Known rows, with every way that one mark hangs from another:
[k459 k853]: [-0.63  0.11 -2.89  2.22  0.68  0.48  2.68 -0.57  1.05  0.01 -0.01 -1.42
  0.13 -1.52 -0.05 -1.60 -0.42 -0.03  0.38]
[k551 [k781 [k853 [k459 k9]]]]: [ 0.18  0.50 -1.71 -0.61  1.05  0.54 -4.02 -0.63  0.61  0.73 -0.32 -0.73
 -1.05  0.16  0.05 -0.39 -0.35 -0.29  1.70]
[k551 [k781 [k853 [k459 [k754 k31]]]]]: [-0.46  0.40 -2.58 -0.35  0.42 -0.67 -4.14 -0.10  0.60  0.68 -0.02 -1.01
 -1.19  0.43 -0.01 -0.90 -0.23  0.40 -0.02]
[k548 k385 k551]: [ 0.13 -0.50 -3.86  1.14  1.16  1.08  5.00 -2.15 -0.86 -0.27  0.17 -4.61
  1.53 -1.22 -1.69 -0.54 -2.95 -0.69  2.16]
[k853 [k459 [k754 k31]] k781]: [ 0.08 -0.06 -1.11  0.07 -0.16 -0.84 -0.40  0.59  0.15 -0.66  0.13  1.52
 -0.16  1.04  0.23  0.97  0.53  0.16 -1.90]
[k894 [k853 [k459 k9 k754] k781]]: [ 0.57  0.32  0.99  0.78  1.47  0.28 -1.02  0.23  1.03 -0.71  0.27  4.04
 -1.03  1.21  1.03  0.80  1.55 -0.20 -1.64]
[k9 k31]: [-0.23 -0.05  0.63 -0.16 -0.84  0.14  1.93  0.03 -0.48 -0.32 -0.07 -3.09
  0.42 -1.53 -0.37 -0.32 -1.01 -0.34  1.12]
[k781 [k853 [k459 k9 k754]]]: [-0.23  0.49  1.41  0.11  1.02 -0.34 -2.26  0.11  1.09  0.82 -0.28  0.80
 -0.36 -0.17  0.64 -0.78  1.43  0.51 -0.46]
[k548 [k385 k31]]: [-0.10 -1.54 -2.26  2.32 -3.70 -0.03  6.64  0.15 -1.52 -0.20  0.07 -4.52
  2.05 -0.88 -1.64 -0.62 -1.73  0.09  1.60]
[k459 [k9 k31] k754 k853]: [-1.25  0.33  5.85  0.37 -1.52 -0.99  1.93  1.17  0.16 -0.41 -0.08  2.23
  0.15 -1.11  0.90 -0.66  1.45  1.05 -3.06]
[k853 k459]: [ 0.38  0.04 -1.19 -0.11  0.88  0.05  1.31 -0.55  0.44 -0.30  0.03 -1.04
  0.49 -0.46 -0.12 -0.04  0.40 -0.72  0.80]
[k853 [k459 k9] k781]: [ 1.17  0.04  0.37 -0.50  0.84  0.78 -0.27 -0.11 -0.05 -0.52 -0.17  1.98
  0.18  0.64  0.32  1.73  0.38 -0.78  0.68]
[k548 [k385 k31] [k551 [k781 [k853 [k459 k754]]]]]: [-0.89 -0.84 -4.08  0.24 -1.95  0.32  0.97 -0.52 -0.85  0.50  0.14 -2.97
  0.46  0.79 -1.49 -0.78 -1.89  0.03  0.97]
[k385 k31]: [-0.38 -1.08 -1.59  2.08 -2.52 -0.60  3.72  0.58 -1.18  0.15  0.12 -4.02
  0.92 -0.74 -0.89 -0.04 -1.12  0.21  1.29]
[k548 [k385 k31] [k551 k781]]: [-0.36 -1.17 -4.56  0.74 -1.82  0.61  3.80 -1.12 -1.87 -0.07  0.29 -5.03
  1.12 -0.04 -2.14 -0.10 -3.45 -0.43  2.33]
[k548 [k385 k31] [k551 [k781 k853]]]: [-0.48 -0.96 -5.45  0.78 -1.48  0.87  1.69 -1.04 -1.25  0.75  0.12 -4.80
  0.52  0.01 -1.91 -0.89 -3.18 -0.15  2.74]
[k781 [k853 [k459 [k754 k31]]]]: [-0.36  0.31 -0.83  0.06  0.88 -1.03 -2.13  0.30  0.95  0.97  0.03 -0.34
 -0.50 -0.17  0.37 -1.31  1.06  0.67 -0.79]

Rows:
[ 0.62  0.00  2.71 -0.79 -0.02 -1.16 -0.49  0.88 -0.46 -0.62  0.16  3.15
  0.11  1.08  0.61  1.80  1.16  0.43 -2.22]	[k853 [k459 k9 [k754 k31]] k781]
[-0.17  0.26  5.75 -1.57 -0.76 -1.13  0.69  0.85 -0.32 -0.62  0.01  1.86
  0.53 -0.11  0.64  0.69  1.91  0.10 -2.04]	[k853 [k459 [k9 k31] k754]]
[ 0.40  0.43  1.78 -1.45  0.64  0.18 -2.21  0.22  0.51  0.96 -0.22  0.24
 -0.22 -0.60  0.52 -0.78  1.14 -0.06  1.12]	[k781 [k853 [k459 [k9 k31]]]]
[ 0.29  0.12  0.11  1.49  0.68  0.91  1.37 -0.08  0.44 -0.18 -0.11  1.78
  0.08 -0.63  0.48  0.19 -0.16  0.05  0.17]	[k459 k9 [k853 k781]]
[ 0.03  0.38  2.22 -0.69  1.04 -1.30 -2.22  0.48  0.48  0.93 -0.04  0.89
 -0.32 -0.13  0.70 -0.75  1.60  0.97 -0.99]	[k781 [k853 [k459 k9 [k754 k31]]]]
[ 0.14  0.18  3.55 -1.14 -1.07 -0.03 -0.79  1.01 -0.05 -0.91 -0.23  3.23
  0.10  0.89  0.67  1.70  1.20 -0.09 -1.75]	[k853 [k459 [k9 k31] k754] k781]
[-0.38  0.53  2.82 -0.89  0.15 -0.38 -2.43  0.62  0.80  0.75 -0.28  1.04
 -0.30 -0.21  0.73 -0.76  1.64  0.44 -0.62]	[k781 [k853 [k459 [k9 k31] k754]]]
[-1.05  0.28  4.06  0.71 -1.67 -0.14  0.78  1.34  0.42 -0.65 -0.20  3.45
 -0.23 -0.25  0.95  0.15  0.88  0.89 -2.88]	[k459 [k9 k31] k754 [k853 k781]]
[ 1.22  0.22  1.32 -0.75  1.01  0.82 -1.01  0.29  0.39 -0.57  0.31  3.42
 -1.02  0.81  0.97  0.82  1.28 -0.70  0.00]	[k894 [k853 [k459 [k9 k31]] k781]]
[-0.07  0.44 -0.10 -0.87  0.57 -0.91 -4.19  0.09  0.21  0.69 -0.13  0.04
 -1.09  0.46  0.26 -0.38  0.18  0.58 -0.27]	[k551 [k781 [k853 [k459 k9 [k754 k31]]]]]
[ 0.27  0.16  1.73  0.16  0.09  0.05 -0.53  0.40  0.38 -0.82 -0.14  3.02
  0.21  1.03  0.56  1.70  0.96 -0.08 -1.56]	[k853 [k459 k9 k754] k781]
[ 1.05  0.07  2.20 -1.82 -0.35  0.71 -0.49  0.51 -0.42 -0.65 -0.08  2.30
  0.17  0.51  0.45  1.66  0.60 -0.79  0.48]	[k853 [k459 [k9 k31]] k781]
[ 0.30 -0.03 -1.55 -1.96  0.41  1.21 -0.27 -1.37 -0.82  0.34 -0.04 -1.93
  0.33 -0.05 -1.06 -0.58 -1.85 -0.69  2.17]	[k548 k385 [k551 [k781 [k853 [k459 [k9 k31]]]]]]
[ 0.88  0.18  1.78  0.04  1.41 -0.70 -1.02  0.63  0.38 -0.55  0.47  4.12
 -1.01  1.27  1.09  0.85  1.73  0.25 -2.11]	[k894 [k853 [k459 k9 [k754 k31]] k781]]
[-0.42  0.52 -5.40  0.25  3.24  1.22 -2.78 -2.11  0.24  0.82  0.02 -3.78
 -1.05 -0.47 -0.77 -0.64 -2.81 -0.60  2.60]	[k548 [k551 [k781 k853]]]
